Known rows, with every way that one mark hangs from another:
J549(J252): [ 14 -28  -7  14 -22   3 -20   9 -16 -10 -11   0  -6  -4 -21  21   1  -9
 -18 -12  18   0   7   9 -12   7  -7 -21  -4  11  -1  17  -3  17 -10  17
  12 -11   2 -31   7 -40  21 -17  -7  22 -32  13 -29  -3 -13 -26  27 -18
  11 -10]
J172(J964(J561 J967)): [ 10  13   8 -21  -5 -14   3 -11 -27  20  -3   0 -22  -2  -1  -2   9  14
  24  18  24   6  -4 -26  17  13   0  21  26  15  -4  -3  -9  -6 -15 -12
 -29  -2  15 -18 -27   5 -19 -17  11  10  19 -17  16   6   4 -19 -14   2
  19  26]
J154(J53 J964(J252 J561 J967)): [ -9  23  18  -5   4 -28  36 -19  36 -12   3  11 -27  11  -7  -8  19 -11
   8   7  27  13 -13  -7  27   5  10  -1   0 -35  -9 -41   3  13  27 -41
 -25 -19 -18   4  18  27 -31   2 -37   2  41 -36  45  22   8  41 -16  -2
  -8   9]
J967(J150(J858(J53(J154(J964(J561(J371))))))): [ -3 -14  -4   9   1   6  20  -2  22 -27   5  23   3   3  -8   0 -13  43
 -27   1   8  -2  16  32   2 -15   1  10 -18 -18  -9  -3 -12 -20  -4  12
 -32   8   5 -16  -3  -1 -15  19  -3 -16  -8   7   8 -21  14  18  -1  29
   2 -29]
J172(J964(J967)): [ 13  -5  15 -16 -11  -6 -10  -6 -38  20  -5  -1  -7  -8  -2   5   9 -10
  26  26  20   4  -6 -34   2  10 -10   9  26  14   9   4  -8 -12  -9   1
  -7  -8  12  -8  -3   3 -18 -13  11   8  -6  -4   1  -3   0 -27 -10  -1
  17  12]
J154(J53(J906(J193)) J964): [  7  38  -7  27   1   0  14  15   6  22  -5  -1  -7  -1 -26  -4   7   0
  -5  19 -13  -7 -29  11  15  -7  24 -21  -7   0  10 -15  18  20  25 -16
  -1 -29 -14  18  72  29  -5   2  -1  -6   9   1   0   3 -39  27  -7   1
   4  -5]
J193(J172(J964(J252 J561 J967)) J688): [-12  -7  -9  -7  28   5  -1 -17  32  11   4 -29  -4 -35   8   5  -2 -24
  44  -7  -3   4  -2 -41   3   2  21 -26  29  -6 -17 -13  -1  16 -40  30
   8  27  16   0 -50  -6  36 -24   0  41  32 -27  25  29  -3 -23   8  -1
 -12  52]
J172(J964(J561 J967(J150(J858)))): [ 10   1  11 -16   1  -8  18 -12 -15  -1   3   7 -12  -1  -3   7   3  26
   6  13  21   7  -3  -6  20  11 -10  17  19  -1  -8  -7 -12 -19 -17   1
 -48   8  15 -17 -43  10 -25 -11  12   4  10 -19  24  -6  10   6 -10  26
  23  19]
J53(J154(J964(J967(J150)))): [ -1   9   7   0 -16   4   8  -4 -25  23  -9  -9 -10   4  20  -1 -16  25
  -3   4   1  15 -19 -10 -10  -9  15 -11  -2   7  11 -19  -1  -1   6   1
  15 -23  -6  20  34   2  12   4  11  -8  20 -11   4   8  13 -30 -23  -4
  26 -14]
J967(J150(J858(J53))): [  5 -20   0  17   1  26  -3  16   1 -34  -2  30   7  -9 -27  24  -6  21
 -29  -5  21  -2  10  33  -9  -6 -17  -1 -15 -20 -10  14 -14 -26 -10  23
 -16   3  10 -30 -21 -25 -13  15   5  -6 -33  15  -4 -22  11  14  23  34
   0 -28]
J964(J252 J561(J371) J967(J150(J858(J53)))): [ -4 -39  14 -14  10 -21  36 -19  43 -58  25  24 -15  26  22 -19   7   3
 -19 -11  28   1   8  39  13  29 -29  23 -11 -38 -13 -11  -9  -9   5 -23
 -52  20   1 -14 -50  13 -20  17 -33 -15  12 -11  50  11  26  51  10  17
  -1  -6]
J561(J371 J964): [ -4 -18 -27   0 -16 -21 -30   2 -11   1   5  17   4   6 -10 -28 -18 -12
  11   0 -28  16   4   9  12   9   7  -1  -3  14  14  10  19  -5   4 -16
   1  -8 -27   3  14 -11 -13  15 -24 -18 -29  38 -40 -12  -5  24  -8   8
  -8  -2]
J688(J193(J172(J964(J252)))): [ -1  -2  -5 -13 -17  13 -42  43 -26  12   2  30  11 -22 -12  25  13 -42
  21   6   1 -14  10 -31  -7  -6   2  -2  15  17   4   2 -11   5  -7  24
  18  -3 -11 -12 -27 -39  36  -9  12  39 -21  15 -15 -12 -28 -26  18   8
  19  15]
J858(J53(J154(J964) J906)): [ -6  17   1  10  -3  11   6  13   7   9 -24 -13  -8   8   9  -8  -8  34
  -5   4  -4 -17   2  -4  -4 -15  -2   6  -7  13  -5  17   2  13  28  -5
  16  -4  14   8  57  -2   0   4  17 -29   3  15 -10  -7 -12 -43   3 -30
  13 -26]
J308(J150): [ 13   5  -8   3   9  28 -40  26 -57   5 -13  10   5  10 -31  25   6  20
 -15   7  12  18   0  16 -13   6  -7 -45  -3  12   4   4 -23  -8 -18  10
  20 -24  -6 -16 -19 -29  16   2  13  -3 -22   4 -23  -1 -11  -7   5  21
 -51  -5]
J172(J964(J252 J561(J371) J967)): [  5 -23   5 -33  -2 -35  13 -21   1  -7  15   7 -14  11  12 -20  13 -13
  30  15  24 -11   7 -21  24  35  -8  27  22   0  -3 -14 -12   2 -11 -30
 -22  18   8  -8 -34  16 -31 -12 -15   8  11 -12  31   7   3   1 -14   2
  10  17]
J193(J172): [  2  -2 -11  11   0  37 -49  29  -7  -6   3   4   5 -36 -20  16 -11   0
   8  -6   9   3  -7 -18 -25  -4  24 -29  -7  16   0   0  -9   7 -10  22
  25 -16   6 -22   8 -25  43  -1   7  15  -9  12 -20   7  -4 -33  21 -11
 -24   5]
J906(J53(J154) J193(J172(J964(J967)) J688)): [-15  38  -3  -5   5  22  11 -42 -18  68   8 -50  28 -33  29   3   4 -51
  25  10 -12 -11 -19 -18 -43 -15  27 -13   4  34  26  14  30   1 -44  53
  40  18  10  49  -3  11  57 -18   4  53  31 -30 -19  -4 -29 -21  -4 -20
 -16  18]
J858(J150): [ 16  24  -5  12  -4   5 -29  23 -14  10  -6  17   6  -3 -38  30   4  -4
  -5 -10  -8  -7  16  -2 -20  -9  -8  22   4   1  -5  13 -27 -23   6 -19
  39 -21 -11 -25   1 -27 -28   0  18   9 -24  14 -26  -4  24  -9  -7   0
 -23 -17]
J154(J53(J906(J193)) J964(J967)): [  8  40  16  21  -3  -4  28  -3   6  24  -5 -10 -17   4  -4 -13  13  -8
  -2  25 -13   6 -42   9  10  -9  15 -15  -6  -6  12 -23  25  15  35 -17
 -19 -34 -18  28  81  50   0   1  -8 -15  28 -10  14  13 -32  40  -9 -11
  12   5]
J193(J172(J964(J561 J967)) J688): [ -7  10 -12   1  25  17  -7 -13  18  27  -4 -31  -7 -42  -1   3  -6  -4
  43   3  -9  11  -6 -41  -3 -13  28 -27  29   6 -16  -7   1   8 -40  39
  -5  14  14  -9 -40  -9  42 -20   5  36  35 -22  12  22  -4 -27   7   0
 -16  52]
J150(J858(J53(J154(J964(J252)) J906))): [ -3 -12   1   1   6  23  -5  22   5 -35 -16   5   7   4  11  23   2  25
 -30 -22  -6 -20  16  22  14 -12 -17   7 -27  -6 -12   3 -12  13  21 -10
   0  19   9   0  42  14  -9  -8  18 -23 -16  12  -2 -23  -5 -20  15 -17
  18 -29]
J964(J252 J561 J967): [  2  -6   9 -21   3 -13   5   0   2 -22   5  10 -28  21  17  -2   9  -1
   4 -19  31  12 -10  12  13  43 -12   8  -1  -7  -9 -16 -10  13  -2 -45
 -11  -5  -2 -12 -47 -11  -6  -9 -10   9  29 -25  40  33  19   3   7  -6
  20  15]
J154(J964(J561)): [  9  20 -15   5   3  -8 -17   9   1  13  -7  17 -23  -4 -21   8  -6  37
   7   9  15  16  -5   1  10   5  32 -11   3  -5  -9 -24 -16   3 -11 -17
 -10 -34  -3 -16  17  -8 -18  -4  10   7  18 -10   4  12  12   4  -6  12
  -2  12]
J308(J150 J371(J561)): [ 22 -16 -14   5  18  22 -32  41 -52  -7  -2 -10  41  35 -39   1  19  41
 -29   6   9  19  21  -9  19  -3  15 -51  -4  -7  -1 -21 -20  19   6  26
  16 -37  13  -8 -17 -12  31  11  23 -19 -34  -7 -23   4   8   6   2  26
 -67   1]
J858(J53(J154) J150): [ -5  37  11   9  -9   6  -4   1  11  10 -18   6   8   5 -17  18   5  -2
 -11  -3   0 -24  35 -14 -33 -40 -23  50  -3   5  -7  31 -18 -24   6 -15
  52  -1   2 -20  11 -26 -27  14  11  -9 -15  15 -23 -15  17 -41 -19 -28
 -19 -40]
J150(J858(J53(J154 J906(J193(J172 J688))))): [ -3   5  -9  16  14  55 -10  18   2 -11 -14 -13  17 -19   5  27  -3  13
 -29 -27 -28 -21   2  28  -6 -32  -5  -9 -33  16  -6  19   3  16 -10  25
   9  27  12  -1  24   6  44  -6  25  -4  -7  15 -16 -16 -26 -29  28 -20
  11 -13]
J906(J53(J154(J964(J252))) J193): [ -4  29  -4  -8 -12  -2   5 -20 -28  44  11 -11  20   3  22  10   7 -38
  -3   5  16 -14 -13  14 -32  16  17   1 -16  20  33   0  14   1 -21   3
  50 -10  -4  49  26   9   9  -9  -1  35  10 -19 -17  -8 -20   5 -11  -9
  -3 -16]
J308(J371): [ 13 -26 -19   7  -4  29 -37  37 -40 -14   0   9  22   9 -27   0  12  11
  -1  -5  27  -2  16 -17  20   8   7  -1  -8   2   2 -14   5   5   8   5
  12 -44  13 -20   4 -12  12  12  12  -2 -24   8 -24  -2   5 -18  14   9
 -11 -12]
J154(J53 J964(J967(J150))): [ -3  20  24  18  -6 -12  32 -17  17   6  -1   9 -17  -4 -17  -8   7  -5
   2  29  16  24 -25  -3   3 -15  13 -18   5 -31   3 -27  10 -12  29   2
 -27 -38 -19   8  40  22 -20  19 -26  -9  20 -18  20   8   8  43 -15  14
 -12  -7]

Rows:
[ -7  -2 -31   2  24  15 -13  -7  24  17   5 -19   4 -44 -17  -7 -11   0
  44   3 -17  -3   8 -33   1 -12  39 -25  23  10 -16  -2  -8  11 -45  37
   2  24  12 -15 -34 -11  38 -13  -1  37  16  -4  -1  10 -12 -25   7  11
 -28  37] : J193(J172(J964(J561(J371))) J688)
[-17   5  12   2 -16  -9   6 -14  -4  -1 -11   1  -3   9  21  -5 -19   2
 -13 -12 -15  23  -9   7   5 -13 -21   2  -7  -1   9  11  34 -15   8   4
  -9   2 -12  13  -1   0 -10  11  -7 -32  -6   7 -15 -13   9  13  -9  -2
  21  -4] : J561(J964(J967(J150(J858(J53(J154))))))
[ -7 -25  -5   3 -15 -33   1 -16   1   0  12  10  -6  16  13 -41 -23 -11
   8   8 -24  27 -12  12   2  11  -5  -2   3  -3  16   3  33 -18  13  -7
 -20 -13 -27  16   3   3 -12  24 -32 -29 -12  22 -19   0  10  48 -12  16
  -3   4] : J561(J371 J964(J967(J150)))
[ 12  -3   4 -10  -5  -7   5  -5  -8  -5   9  14 -28  14   2 -29   4  20
   5   4  11  18 -10  22   6  13   4  18  -4  11  -4  -5  -7  -5  10 -34
 -46 -15  -5 -21 -14   4   3   8 -18  -8  26  -7  16  19  16  16   2  -3
   2   8] : J964(J561(J371) J967)
[-16 -47   6  -7  -7 -43  11 -23  36 -40  19  18   7  21  28 -30 -12 -33
  -5  -4 -13  10   7  18  10  16 -31  11  -4 -31  12   2  28 -16  11 -11
 -21  15 -22  16  -9  17 -30  24 -46 -35 -22  21  -1  -7  10  60  -2   9
  -8  -4] : J561(J371 J964(J252 J967(J150(J858(J53)))))
[  2  52   1  19  -4   9   9   9  10  25 -15 -13   9  17   1   9   4   2
 -20  -8 -25 -41  14   6 -29 -26 -21  45  -9  20   4  36  -3  -7  13 -16
  52   5   3   3  30  -5  -7   8  28 -19  -8  21 -22 -11 -16 -32 -13 -36
  -1 -31] : J858(J53(J154 J906(J193)) J150)
[  1   6  -1  11   2  49 -17  27  -6 -21 -11  -2  16 -14   6  24  -1  17
 -35 -20 -14 -27   3  25  -8 -25  -6   4 -37  21   0  16   2  10   1  14
   5  18  14  -6  35  12  35  -4  26 -16 -14  19 -16 -22 -27 -28  22 -26
  14 -21] : J150(J858(J53(J154 J906(J193(J172)))))
[  3  28  18  16   1  -6  25   2  12   8 -12  -9 -20   3  -6 -17   9  10
   2  20  -7  15 -32  -3  21  -9  12 -15   2 -14  -4 -18  18  13  60 -24
 -28 -31 -12  18  78  37 -12   0 -13 -26  25 -11  12   8 -10  26  -2 -14
   3  -4] : J154(J53(J906) J964(J967))
[ -9 -11 -16   4  24   5   9 -22  32  20  11 -27  -3 -36   0 -17 -12  -2
  40  10 -14  10  -4 -29  -5 -12  29 -24  29  -6 -14  -4   1   0 -38  47
 -16  22  10  -3 -44  -3  38  -6  -9  27  27 -17  15  18   1  -5   4  16
 -25  44] : J193(J172(J964(J561(J371) J967(J150))) J688)
[  3 -16   4  -1  -2 -38   3   1   3  -6   6  -9   5  20   0 -13 -13   1
 -10 -13 -18  30 -11   0   7  16   9 -38   8 -18   3  -1   3  22  13  -4
  12  -1  -9  20 -26 -18 -13   1  -4  -9 -18  -2   3  16  28  28  -6  16
  16  16] : J371(J561(J964(J252 J967(J150))))
[  5  -2  -5  19  -1  31  12  19 -10 -17  -3   7   9   2  -3  18 -10  26
 -39 -13  -1 -18  -3  42 -11  -6 -16   3 -26   4   3  17  -1  -7  -9  21
  -4  11   8  -3  -5  -8  10  10  20 -12 -20  16  -6 -20 -15   0  13  19
  25 -32] : J967(J150(J858(J53(J154 J906(J193)))))
[-12 -21 -13 -10  27  -3   2 -21  37   4  12 -27  -1 -31  12 -11  -2 -26
  45  -1  -9   0   4 -34   3   3  23 -22  26  -6 -14 -12  -3  16 -35  26
   1  31   9  -1 -41   4  34 -16 -14  37  28 -17  24  26  -3 -12   7  -2
 -23  46] : J193(J172(J964(J252 J561(J371) J967)) J688)
[-13 -50  -4  -8  -8 -39   1 -17  16 -37  21  16   6  21  27 -27 -16 -30
  -4 -12 -21  19  -1  21  17  24 -20   0  -6 -24  14  -8  28  -9  12 -13
 -18  13 -30  21  -9  16 -24  16 -40 -28 -21  19  -2  -2  10  59  -6  16
   0  -2] : J561(J371 J964(J252 J967(J150(J858))))
[ -4  39   4  15  -2  10   7  17  12   9 -21 -16   9  14  -4   5   0  19
 -15 -11 -23 -30  25  -6 -19 -27 -25  46  -1  12 -11  37 -10  -7  35 -24
  44   8   7  -4  31 -15 -22   4  25 -26 -12  21 -21 -12   6 -43  -9 -39
 -12 -39] : J858(J53(J154 J906) J150)
[  1  11  10  -4 -18   7  -7  -2 -31  27 -15  -8 -11   2  20   3  -9  22
   0   2  -1  13 -15 -12  -8 -11  15 -10  -6  18  10 -17  -2   5   8  -9
  20 -25  -7  18  50   8  12  -2  13  -7  20  -9  -1   6   9 -42 -21 -17
  25 -10] : J53(J154(J964(J967)))
[  0 -18  14   3   4 -31   8  -2  22 -26   2  -3  11  18   1  -4  -8   4
 -26 -14 -16  24   3   9   7  -2  -7 -25  -4 -31  -4   5   3  12  14   1
  -4  13  -3  13 -18  -5 -22   4  -7 -21 -24   1   4   1  29  40   2  10
  13  10] : J371(J561(J964(J252 J967(J150(J858(J53))))))
[-10 -39  -4 -15 -12 -45 -11 -14  10 -17  14  11  -2  21  27 -35 -10 -42
  14  -6 -19  16  -3   3  14  28 -12   1   0  -9  18  -6  28   1  14 -31
   1  -1 -27  20   5  10 -19  11 -40 -21 -12  21  -9   7   4  37  -9  -6
   0   6] : J561(J371 J964(J252 J967))
[  5  32   3  22   7   6  -3  21  27   0 -16   0   2   9 -23  11   7   7
  -9   0 -12 -26  23   0 -18 -15 -26  40   5  -7 -17  39 -13 -17  33 -18
  27  -4   7 -21  22 -18 -37   8  19 -23 -21  26 -23  -8   8  -9   8 -26
 -28 -25] : J858(J53(J906) J150)
[  4 -36   5 -28   4 -33  27 -21   7 -27  22  11  -3  11  14 -11   6   0
   8   8  23  -8  10  -2  27  33 -17  22  16 -17  -5 -16 -15 -10 -12 -11
 -42  30   8  -6 -48  21 -34  -8 -14   4   2 -12  40  -3  11  22 -12  25
  11  10] : J172(J964(J252 J561(J371) J967(J150(J858))))
[ 12  -4   4 -22  -6 -23   6 -18 -17  11   7   4 -16   3   1 -21   8   9
  28  25  14   0   2 -20  18  13   2  29  23  16   0  -3  -9 -11  -9 -17
 -40   4   9 -15 -17  14 -23  -9  -4   3  12  -6  14   1   2  -6 -17   5
   9  20] : J172(J964(J561(J371) J967))
[-11  41   1   7   8 -17  22   2  48   5 -15 -13  -1  24   7   1   0  22
  -9 -10 -15 -30  31 -11  -2 -18 -14  46   2 -10 -19  11 -14   3  34 -37
  36  10   4   5  27   3 -38   0  19 -27   9   4   3  -1  12 -21 -20 -36
 -14 -24] : J858(J53(J154(J964(J252 J561)) J906) J150)
[  2 -28   6 -23   3 -25  11  -9  13 -31  19  17 -24  27  21 -26   8  -9
   5 -10  21   4  -4  16  12  40  -9  17  -3  -8  -4 -17 -11   8   6 -48
 -26   3 -10  -9 -35   4  -8   2 -29   1  23 -12  39  28  18  20   2  -3
   7   9] : J964(J252 J561(J371) J967)
[  3 -27   3 -28   1 -40  32 -25   8 -11  23   4  -9  14  13 -23   4  -7
  22  17  29  -6   6 -15  20  42  -8  21  29 -12  -2 -13 -12  -7 -14 -13
 -29  22   9  -3 -52  10 -31  -4 -15   5   8 -14  40   7   8  13 -18  24
  10  15] : J172(J964(J252 J561(J371) J967(J150)))
[  5 -25   5  -2   2 -29   0   7   3 -22   5  -4  10  18  -1  -1 -10   7
 -25 -22 -25  29  -5  12  16   8   5 -37  -4 -20  -2  -5   1  19  13  -3
  -1   9  -8  18 -19  -2 -16  -3  -2 -11 -24  -1   3   6  31  37  -2  18
  18  14] : J371(J561(J964(J252 J967(J150(J858)))))
[  0   6   0   3   2  39 -13  17  -8 -13 -10  -7  19 -17   9  24   1  14
 -24  -9 -12 -33   7   5   0 -27  -7  10 -25  25   3  16   0   7  -4  17
   1  29  21  -2  32  22  23 -12  28 -13 -15  18 -14 -29 -33 -35  12 -23
  18 -14] : J150(J858(J53(J154 J906(J193(J172(J964))))))
[  1  -3   9 -17 -20   9 -33  31 -25  13   1  22   3 -20   0  18  16 -47
  21  11   1  -7   0 -31 -12  -6  -2  -2  16  17   5  -1  -5   2   1  21
   8  -5 -12  -7 -22 -28  38  -6   9  32  -9   7  -8  -5 -24 -22  16  -1
  21  22] : J688(J193(J172(J964(J252 J967))))
[ -1 -12  -2  15   1  34  10  21  -8 -28  -8   7   9   2  -7  15 -12  43
 -37 -18   1  -9   6  35   1  -7 -18   1 -21  -4 -10  21  -8  -9  12  17
 -13  16  13 -10  -7 -14  -1   9  16 -19 -23  14  -4 -23   4  -8  19  17
  18 -39] : J967(J150(J858(J53(J154 J906))))
[-11  18  -2  -3  15   6   4 -37   6  45  19 -36  23 -34  19   8  13 -79
  30  14   6 -10 -18 -11 -40   7  18 -16  17   6  21   8  25  -2 -49  49
  30  14  11  40 -22   8  36 -18  -9  61  19 -27  -9   6 -25  16  13  -6
 -33  32] : J906(J53 J193(J172(J964(J252 J967)) J688))
[ -7  39 -17   8   3  15  13 -30 -26  70   0 -27  18 -10  13  11   0 -31
   7   4 -13  -3 -16  21 -37  -9  32 -17  -8  22  23   5  21   0 -42  29
  44  -8  -4  47  20   1  27 -10   7  50  21 -24 -25  -4 -22   1  -2   1
  -6  -4] : J906(J53(J154(J964)) J193(J688))
[  2  -8   8   2  -7  40 -21  19 -20 -29 -18  22   8  -8  -9  31   6  19
 -32 -17   7 -14  22  23  -3 -29 -20  16 -33  10  -8  17 -16  -8   1   2
   0  10  12 -26  17  -9   1   3  14  -7 -26  15 -15 -30   1 -34  15  -8
  13 -36] : J150(J858(J53(J154)))
